Each row was made from one small tree. The marks that hang from a mark follow it in brackets, in alphabetical order. Every link used is in the known rows. Write each row's tree.
Known rows
X[C U]: [-1.76  1.11  0.18 -0.66  0.67  0.54 -0.75 -0.32 -0.78  0.70 -0.09  1.26
 -0.12  3.01  2.89  0.11  0.69  1.82  0.07 -1.25 -0.58  0.34  0.80 -2.69]
X[U]: [-1.32  1.75  0.51  0.08  0.27  1.49 -0.35  0.40 -2.05  1.87  0.91  1.71
  0.41  2.15  1.51 -0.85  0.43  1.77 -0.11 -0.70 -0.88  0.57  1.51 -2.04]
V[U[F R[N] W]]: [ 0.67  4.22  1.32 -0.22 -2.41  0.84 -6.73  1.26  1.92 -0.67 -3.14  0.42
 -1.68  2.12 -0.05 -0.65  3.13  1.76  2.85 -2.30 -1.55 -2.89  4.93  1.13]
K[V[U[F]]]: [-1.72  1.20  1.56 -1.17 -1.34 -0.32 -2.61  4.36  1.45  0.21 -0.53 -1.01
  0.69  1.50  1.72  0.19  0.87  2.65 -0.52 -1.88  0.34 -1.08  2.26 -2.23]
P[V[U[R]] W X]: [ 1.39  3.02  0.11  1.07  0.83 -0.33 -1.34  0.91  3.05  1.77 -3.48 -2.24
 -0.30  1.39  0.86  0.02  3.26  3.12  0.18 -4.38  2.55  1.15 -1.37 -0.37]
K[V[U[W]]]: [-2.01 -0.21  0.98 -1.91 -1.50 -0.07 -2.83  3.93  1.03  0.89  0.20 -1.11
  1.50  1.07  1.12  0.51  1.45  3.30 -2.01 -1.61 -1.09 -2.90  2.32  0.19]
U[R[N] W]: [ 0.83  1.83 -0.01 -0.11 -1.99  0.09 -5.49 -1.95 -0.40  0.46 -0.89  0.93
 -1.68  1.69  0.43 -0.46  2.71  0.35  2.38 -1.60 -0.84 -2.54  3.01  0.79]
P[R X[C]]: [-2.42 -1.79 -0.16  0.24  1.65 -1.07 -1.60 -0.68  1.41  0.97 -2.87 -1.70
 -0.24  1.76  2.81  1.85  2.13  0.27  0.93 -1.53  1.98  2.83  0.71 -1.23]
V[U[F R W]]: [ 0.44  3.14  1.01 -0.47 -1.56  0.74 -4.96  2.19  3.19 -0.04 -2.75 -1.07
 -2.11  1.68  0.41 -1.61  2.42  1.97  2.03 -2.67 -1.58 -2.44  4.56  0.65]
P[R[N] V W]: [ 2.12  1.84 -0.09  2.69  2.06  0.35 -4.48 -2.00 -0.22  1.74  0.42  1.48
  0.60  2.84  0.37  1.96  3.47  0.36  1.81 -3.93  1.08 -0.55  0.60  0.63]
P[R[U] V W X]: [ 1.13  0.41 -1.65  1.93  3.83  1.55 -2.68 -0.17  2.74  3.82 -1.04 -2.31
 -1.25  1.35  0.12  0.89  2.59  0.49  0.32 -4.21  2.43  2.57  0.63 -0.28]
R[N U[F W]]: [ 0.64  2.30 -1.32 -0.34  0.09  2.46 -7.51 -0.04  1.79  0.81 -0.74  0.92
 -2.09  2.32 -0.91 -0.66  0.95  0.80  2.04 -1.89 -1.54 -1.93  5.79  0.26]
P[R]: [-1.30 -1.16  0.53  0.95  1.34  0.39 -1.95  0.38 -0.76  1.59 -0.27  0.30
  0.09  0.80  0.83  0.09  1.60  0.23  1.38 -1.23  0.09  0.31  2.20 -0.20]
F[U]: [-1.09  0.67 -0.36 -0.74  1.01  1.14 -2.10 -0.67 -0.75  0.85  0.48  0.15
  0.09  2.27 -0.92 -0.66 -0.64  1.13  0.27 -1.13 -0.31 -0.15  1.59 -0.97]
X[C U[R[N]]]: [-0.64  2.97  0.76 -0.11 -1.40 -0.65 -3.24 -2.14 -1.78 -0.31 -0.80  1.96
 -1.38  3.35  3.02 -0.30  3.07  0.04  1.89 -1.99 -0.55 -0.43  1.30 -2.47]
U[F[P] R[N] W]: [ 1.68  4.98 -1.85 -0.42 -2.74 -0.29 -7.59 -2.10 -0.06  1.05 -2.28  0.51
 -3.36  3.21  0.00 -0.66  2.96  0.99  2.74 -4.14 -2.28 -2.42  6.14  0.26]
U[F R[N] W]: [ 1.67  3.48  0.47  0.35 -2.50  0.15 -7.36 -1.90  1.04  0.03 -1.72  0.59
 -3.21  2.92  0.56 -1.00  2.71  0.17  3.17 -2.25 -1.09 -2.12  4.87 -0.14]
V[U[R[N] W]]: [-0.11  2.49  0.81 -0.51 -2.04  0.66 -4.89  0.81  0.53 -0.05 -2.62  0.93
 -0.31  1.28 -0.35 -0.45  3.10  1.94  1.48 -1.97 -1.49 -3.40  3.28  1.77]
V[U[F W]]: [-0.26  2.28  0.66 -0.78 -0.32  1.57 -4.64  3.02  2.73  0.15 -2.20 -0.25
 -0.33  1.74 -0.03 -0.24  0.77  3.32  0.58 -1.54 -1.44 -1.77  4.58  1.05]
F[P[R V[U] X]]: [-1.18  1.77 -1.29  0.86  1.91  0.09 -1.79  2.93 -0.18  3.28 -3.57 -1.61
  1.26  1.60 -0.32  1.89  1.32  2.93  0.22 -3.54  1.39  1.48  1.64  0.67]
X[C U[F W]]: [-0.38  3.37  0.39 -0.88 -0.11  1.16 -4.59 -0.41  1.69 -0.07 -0.46  0.54
 -2.50  4.65  2.79 -0.31  0.93  1.79  0.39 -2.21 -2.17 -0.82  4.45 -1.64]
K[V[U]]: [-2.70 -0.66  1.11 -1.24 -0.67 -0.41 -0.84  4.19 -0.12  0.81 -0.18 -0.63
  2.23  0.55  1.65  0.87  1.09  2.95 -1.67 -1.30  0.20 -1.29  0.70 -1.41]
K[V[U[F[P] W]]]: [-1.16  2.77 -0.49 -2.41 -2.10 -0.22 -4.99  3.90  1.68  1.19 -1.30 -1.52
 -0.60  2.53  0.86  0.53  1.49  3.78 -1.68 -3.92 -2.54 -2.64  5.43 -0.08]
K[V]: [-1.77 -1.50  0.54 -0.93 -1.19 -0.77 -1.59  1.44 -1.02  1.16  1.57 -0.55
  0.90  1.19  2.16  0.68  0.52  1.52 -1.19 -1.02  0.94 -0.68  0.31 -2.69]

Write each row's tree
[-0.33  3.15 -0.01  1.05  0.75 -0.36 -2.08 -2.12 -0.98  2.27 -1.40  1.50
 -0.31  3.16  1.84  0.41  4.98  1.49 -0.20 -4.09  0.29  4.04  2.45 -0.45]	P[R[N] W X[U]]
[-0.49  0.26 -3.13 -0.87  1.75  2.27 -5.17  0.63  0.31  3.10 -0.60 -0.79
 -1.87  0.97 -1.27 -0.42  1.92  0.33  0.53 -4.16 -2.81 -1.58  6.38  2.09]	F[P[R[U[W]]]]
[-0.66  1.49  1.49 -1.44 -3.30 -1.14 -4.73  1.77  0.19 -0.16 -0.50 -0.31
  0.07  1.23  1.42  0.04  3.85  1.77  0.13 -2.28 -1.16 -3.65  2.96  0.30]	K[V[U[R[N] W]]]
[ 2.17  1.95 -3.58  1.08  3.59  1.95 -3.83  0.02  0.79  3.83  0.11 -0.82
 -1.38  2.17 -1.15  0.52  2.29  0.63  0.14 -6.38 -0.39 -0.35  2.30  0.85]	F[P[R[U] V W]]
[ 2.30  3.50 -3.18  0.12  1.30  2.63 -6.89  1.01  1.71  2.95 -0.23 -0.92
 -2.83  3.21 -1.63 -0.21 -0.84  1.42  1.00 -4.10 -1.27 -2.22  5.27  0.15]	R[U[F[P[V]] W]]
[-2.03  0.05  1.84 -1.28 -2.30 -1.16 -1.23  3.26  0.46  0.63 -0.65 -1.59
  0.47  0.16  2.26 -0.51  2.43  1.88 -0.58 -2.18  0.30 -1.57  0.52 -1.89]	K[V[U[R]]]
[-1.03  3.16 -0.19 -1.68 -2.58 -1.31 -3.57  3.14  0.78  0.81 -2.10 -1.90
 -1.33  1.47  1.65 -0.85  2.88  2.06  0.05 -4.62 -0.87 -1.53  3.73 -2.15]	K[V[U[F[P] R]]]
[-1.23  1.39  0.06  0.22  1.83 -0.70 -0.72 -2.00  1.51  1.58 -1.98 -0.51
 -1.14  3.62  3.92  0.69  4.39  1.26 -0.64 -4.63  0.43  3.99  1.02 -1.64]	P[R W X[C U]]
[ 1.32  3.16 -2.51  0.49  1.83  0.98 -2.03  1.81  1.04  2.63 -1.83 -0.18
  1.62  2.13 -1.01  1.10  1.66  4.59 -1.15 -5.42  0.04 -1.67  0.14  1.01]	F[P[V[U] W]]
[-1.35  1.36  1.57 -1.58 -1.75  0.16 -4.54  3.98  2.48  0.23 -0.46 -1.30
 -0.25  2.10  1.58  0.23  1.52  3.06 -0.88 -2.15 -1.37 -2.35  4.40 -0.34]	K[V[U[F W]]]
[ 0.55  4.70 -2.10 -1.62 -1.54  0.57 -6.59 -2.98 -1.43  0.69 -1.03  0.54
 -2.54  3.45 -1.52 -1.07  2.64  0.70  1.24 -4.21 -2.93 -2.35  5.23  1.49]	F[P U[R[N] W]]
[-0.17  2.51  0.36  1.19  0.95  0.57 -0.22  0.36 -1.44  3.30  0.14  0.01
  0.35  3.33  1.33  0.39 -0.27  2.27 -0.19 -1.03  2.09  2.91 -0.21 -2.82]	P[V X[U]]
[-0.06  4.12 -2.21 -1.15 -0.96 -0.08 -4.97 -2.86 -2.39  0.66 -0.99  0.52
 -1.79  3.04 -1.35 -1.24  2.09  0.42  1.64 -3.76 -1.50 -1.00  3.44 -0.15]	F[P U[R[N]]]
[ 1.68  2.28 -0.39  2.48  1.90  2.37 -6.98  0.30  0.19  1.76  0.29  0.84
 -1.81  2.72 -0.75  0.79  0.98 -1.12  3.74 -2.51  0.72 -0.80  3.94 -0.65]	P[R[N U[F]] V]
[-0.22  2.99 -0.42 -0.33 -0.02 -1.29 -0.70 -2.90  2.11  1.15 -2.72 -1.36
 -2.51  3.20  4.10 -0.99  4.66  1.60 -0.44 -4.61  0.69  3.11 -0.46 -2.60]	P[W X[C U[R]]]
[-0.51 -1.36 -0.97 -0.03  1.92  2.56 -4.60  0.90  1.46  2.11  0.36 -0.62
 -1.61  0.55 -0.66 -0.37  1.73 -0.57  0.97 -2.13 -1.73 -1.28  5.21  1.84]	P[R[U[W]]]
[ 0.12  2.30 -0.03 -1.16 -0.37  0.97 -4.53 -1.97  0.73  0.52  0.27 -1.02
 -2.82  2.25 -0.54 -2.08  1.74 -0.10  1.10 -2.45 -2.30 -1.72  3.37  0.29]	F[U[R W]]
[ 1.05  6.09 -1.06 -0.84 -1.97  1.04 -5.12 -0.53 -0.33  1.86 -1.22 -0.04
 -4.15  4.08  0.81 -2.54  2.53  1.36  1.16 -4.83 -3.34 -0.83  6.35 -1.00]	X[U[F[P] R W]]
[-1.28  1.71  0.20 -1.11  0.20  1.11 -2.67 -0.57  0.45  0.66  0.18  0.89
 -0.90  3.62  2.48 -0.01  1.10  2.10 -0.59 -1.62 -2.02 -1.17  2.73 -1.06]	X[C U[W]]
[ 0.37  3.30  0.05 -0.89 -1.40  0.70 -6.19 -2.84 -0.27 -0.09  0.06  0.41
 -2.21  3.12 -1.12 -1.19  2.38 -0.22  1.76 -2.02 -1.77 -2.16  3.67  0.82]	F[U[R[N] W]]
[ 0.99  2.71  0.36  2.24  2.59  0.41 -1.13 -0.80  0.11  3.82 -0.09 -0.60
 -0.75  3.48  2.06  0.59  3.22  1.41 -0.28 -4.28  1.28  3.80  0.42 -1.29]	P[R V W X[U]]
[ 0.83  3.14  0.39  0.95 -1.85 -0.15 -5.54 -1.47 -0.25 -0.29 -1.77  0.72
 -2.03  2.14  0.97 -0.97  2.34 -0.44  3.54 -1.85  0.46 -0.64  2.82 -1.88]	U[F R[N]]
[ 0.25  4.84  0.96  0.13 -1.53 -0.39 -5.05 -2.16 -0.25 -0.76 -1.64  1.56
 -3.02  4.42  3.43 -0.86  2.94 -0.14  2.99 -2.80 -0.59  0.04  2.93 -3.58]	X[C U[F R[N]]]
[ 3.01  4.93 -1.67  0.64 -1.00  0.62 -6.86 -0.44  1.09  1.99 -0.95 -1.33
 -3.47  3.62 -0.25 -0.66  1.49  0.92  2.33 -4.80 -1.15 -2.76  4.19 -0.11]	U[F[P[V]] R W]
[ 0.72  0.77 -2.93  0.96  3.05  2.11 -3.73  1.33 -0.88  3.69  0.26 -0.59
 -0.99  1.64 -1.40  0.43  0.34  0.06  1.40 -3.95 -0.24 -0.76  3.06  0.27]	F[P[R[U] V]]
[ 1.29  2.53  0.34  0.06 -1.67  0.56 -5.60 -0.84  2.27  0.37 -1.35 -0.86
 -3.30  2.27  0.92 -1.74  1.98  0.23  2.47 -2.40 -1.28 -1.77  4.32 -0.59]	U[F R W]
[-0.34  3.32 -1.29 -1.85 -0.81 -0.76 -3.31  2.94  2.22  1.18 -1.96 -1.34
  0.11  2.60  1.34  0.42  3.02  4.36 -2.18 -6.18 -1.16 -1.12  3.11 -1.13]	K[V[U[F[P[W]]]]]
[ 2.71  4.67  0.88  1.56  0.50  0.55 -4.01  1.16  3.98  0.79 -2.20 -1.08
 -1.47  2.35  0.46 -0.62  3.18  2.32  1.77 -5.12  0.96 -1.43  0.63 -0.76]	P[V[U[F R]] W]
[ 0.13  4.02  0.64 -0.26 -0.40  1.52 -4.30  0.57  0.25  1.45  0.48  0.99
 -2.07  3.94  1.29 -1.31  1.03  1.95  0.64 -1.97 -2.25 -0.28  5.47 -1.26]	X[U[F W]]
[ 0.19  3.58 -2.08 -1.99 -0.69  0.66 -4.94 -2.02 -0.19  1.05 -0.59 -1.35
 -3.12  2.93 -1.39 -2.03  1.73  0.95  0.28 -4.28 -3.01 -1.86  4.70  1.26]	F[P U[R W]]
[-0.06  2.96 -1.49  0.31 -0.23 -0.13 -6.30 -0.64 -1.57  1.10 -2.06  1.41
 -1.12  3.04 -0.19  1.06  2.39  0.37  2.76 -3.59 -1.07 -0.05  5.62 -0.04]	U[F[P[R[N]]]]
[ 0.21  2.86 -1.58  0.68  2.40  1.17 -4.01 -0.77 -2.14  2.49  1.04 -0.71
 -0.63  3.52 -1.55  0.82  0.33  0.10  1.08 -4.24 -0.77 -0.44  2.87  0.13]	F[P[R V] U]
[-0.34  3.54  0.58 -0.77 -1.86 -0.19 -5.08 -2.56 -0.62 -0.02 -0.67  1.77
 -2.27  4.12  2.83 -0.46  3.40  0.47  1.46 -2.41 -1.95 -1.76  3.00 -0.90]	X[C U[R[N] W]]
[-1.01 -0.18 -3.05 -0.56  2.22  1.81 -3.28  1.32 -0.95  3.05 -0.71 -0.45
 -1.18  0.70 -1.02 -0.35  1.43 -0.07  0.73 -3.83 -1.62 -0.12  4.37  0.32]	F[P[R[U]]]
[ 0.21  3.21 -3.14 -1.57  1.76  0.48 -2.91 -2.00  0.10  1.67 -0.52 -0.29
 -0.45  3.22 -1.26 -0.63  1.82  2.52 -1.29 -5.46 -1.76  0.09  2.03 -0.02]	F[P[W] U]
[ 2.02  3.39 -1.33  1.10  0.97  0.95 -6.89  0.22  0.83  2.62 -0.54 -1.05
 -2.17  3.97 -0.17  1.08  1.34  0.55  2.11 -4.49 -1.27 -1.67  5.81  1.09]	U[F[P[R V]] W]
[ 0.88  3.23 -1.34 -0.02  2.20  1.44 -5.54 -0.89 -0.87  2.73  1.14 -1.06
 -1.45  4.27 -1.75  0.84  0.80  0.45  0.39 -4.51 -2.06 -1.75  4.94  1.89]	F[P[R V] U[W]]
[-0.83 -0.02 -1.50 -0.62  1.39 -1.07 -1.01 -2.01  3.33  0.76 -3.44 -1.58
 -0.04  2.04  3.13  1.46  2.47  2.81 -0.92 -3.19  2.13  2.52 -1.25 -1.44]	P[W X[C]]
[ 0.47  0.81 -0.17  1.44  1.10  0.03 -3.85 -1.95 -0.05  0.89 -0.76  1.52
  0.39  1.76  0.47  0.83  4.29  0.37  1.23 -3.51 -0.03  0.19  1.98  0.81]	P[R[N] W]
[ 2.14  6.44 -1.36  0.55 -0.25  1.80 -5.13  0.45 -0.66  3.08  0.53  0.68
 -2.12  5.26  0.19 -0.12 -0.04  2.73  0.39 -3.93 -2.27 -1.29  5.30 -1.02]	X[U[F[P[V]] W]]
